Each row was made from one small tree. The marks that hang from a mark follow it in brackets, in alphabetical order. Every link used is in the known rows. Write each row's tree.
In the rows, 128 means zero.
Known rows:
nofo(velob(gotu(fevi(befig)))): [182 105 104 148 141 137 176 115 121 157 122 108 150 141 131  92 110 162
 145 124 114]
topev(nofo(velob(gotu))): [167 124 111 141 161  97 148 119 146 128 134  66 132  92 126 120 148 161
 121  70 150]
topev(nofo(velob(gotu(fevi)))): [178 112 105 129 163 113 153 117 138 134 126  80 148 125 129 128 132 165
 135  88 140]
befig(fevi(gotu(velob)) nofo): [175  97  69 162 156 177 170  96 157 129 129 105 155 148 133  81 119 151
 146  94 115]
velob(gotu): [175 125 131 150 142 125 140 113 132 135 126  96 145 101 126 126 134 152
 131  71 121]
fevi(befig(nofo(velob)) gotu(topev)): [187  82  64 152 135 152 195 120 144 130 118 118 124 111 155  69 157 156
 146  97 148]
befig(fevi nofo(topev velob(gotu))): [212 106  83 175 127 144 187 102 118 118 149  87 154  88 125  84 143 172
 126  65 129]
fevi(befig(nofo) gotu(topev velob)): [189  82  67 155 144 171 172 115 164 149 106 136 127 138 153  83 143 134
 154 100 125]
nipo(topev(nofo(velob))): [153 131 117 125 194 118 168 138 133 124 144  99 105 108 133 130 165 161
 115  61 148]
fevi(befig(nofo(topev)) gotu): [222 106  93 176 139 172 192 103 131 120 117 129 126  98 133  49 136 171
 135  76 122]
fevi(befig gotu(topev velob)): [179  93 100 154 155 159 163 129 169 155 111 140 135 139 149  97 136 135
 147 117 127]
befig(fevi(gotu) nofo(velob)): [174 100  67 159 146 158 191 104 135 117 145  89 154 124 133  57 131 173
 145  89 134]
befig(fevi(gotu) nofo(topev velob)): [202  97  80 178 143 164 198 101 130 108 159 103 149 104 131  55 137 182
 136  78 136]
topev(nofo): [166 132 118 139 177 125 144 114 142 120 111 102 126 122 129 122 159 163
 111  63 123]
nipo(topev(nofo)): [173 132 129 129 200 130 163 129 142 121 127 111 108 104 129 142 170 160
 107  48 126]
gotu(fevi(befig) topev(nofo) velob): [186  87  92 128 178 153 163 123 159 156  89 150 142 183 144 127 148 140
 133 123 107]
nofo(topev): [186 132 144 159 150 145 147 116 116 128 134 131 130 106 127 115 142 164
 125  66 119]
nipo(topev(nofo(velob(gotu)))): [176 126 119 130 180 102 166 137 145 132 148  72 114  78 133 136 166 160
 116  52 155]
velob(gotu(fevi(befig) topev(nofo))): [212  88 102 138 160 132 174 120 153 147  84 119 155 126 142 131 168 155
 117 104 108]
topev(nofo(velob(gotu(fevi(befig))))): [186 109  92 137 159 122 179 113 137 145 110  93 145 136 128  91 132 171
 126 116 121]
nofo(velob(gotu)): [164 124 119 148 143 112 146 118 128 143 143  82 137  94 130 114 130 155
 138  81 142]

Which tree is each row?
[176 100  68 138 147 160 187 105 104 145 107 125 133 165 135  75 121 164
 146 113 110]  gotu(fevi(befig(nofo(velob))))
[199  92  71 150 122 134 186 120 130 143 110 101 130  97 148  93 159 143
 135  88 138]  fevi(befig(nofo(velob(gotu(topev)))))
[201 103  80 171 134 161 196 108 121 121 139 117 119 102 133  40 132 174
 144  85 142]  fevi(befig(nofo(topev velob)) gotu)
[165 110  98 161 160 157 162 118 156 154 114 128 131 145 133  70 109 145
 149 119 113]  fevi(befig gotu(velob))
[193 109 124 139 157 111 141 122 160 127 113  95 141  83 142 153 180 149
 115  59 139]  velob(gotu(topev(nofo)))
[180 117 116 119 185 114 168 134 138 139 142  85 132 111 135 149 147 164
 125  71 144]  nipo(topev(nofo(velob(gotu(fevi)))))
[203  98  79 152 147 188 171  98 116 152 103 152 127 171 131  88 110 149
 147 103  95]  gotu(fevi(befig(nofo(topev))) velob)
[202 100  80 152 144 172 194 106  93 136 119 136 130 146 128  70 125 170
 142 100 118]  gotu(fevi(befig(nofo(topev velob))))
[204  93 119 129 162 124 149 118 157 138 104 110 157 118 144 168 169 151
 125  82 128]  velob(gotu(fevi topev(nofo)))
[182  92  91 128 171 134 186 127 135 142 104 130 138 157 145 109 161 159
 126 119 124]  gotu(fevi(befig) topev(nofo(velob)))
[175  96 104 121 174 127 160 127 140 135 121 120 140 149 144 146 166 157
 133  96 145]  gotu(fevi topev(nofo(velob)))
[182  86  89 153 174 145 166 120 191 125 121 115 162 136 144 111 161 155
 124 101 127]  befig(fevi(gotu(topev(nofo) velob)))
[198 109 130 153 139 136 156 117 112 142 151 109 149 114 124 123 120 169
 141  90 136]  nofo(topev velob(gotu(fevi)))
[165 106  68 153 152 154 182 101 116 121 132  96 146 135 128  81 140 169
 131  87 120]  befig(fevi nofo(velob))
[196 114  83 165 136 160 193 105 101 129 126 123 114 114 129  57 139 167
 130  82 128]  fevi(befig(nofo(topev velob)))
[204  96  82 177 147 183 181  96 151 120 141 117 151 131 131  72 126 164
 143  81 121]  befig(fevi(gotu(velob)) nofo(topev))
[183  88 116 136 139 126 153 126 132 152 135 112 158 124 148 153 142 150
 149 104 142]  nofo(velob(gotu(fevi topev)))
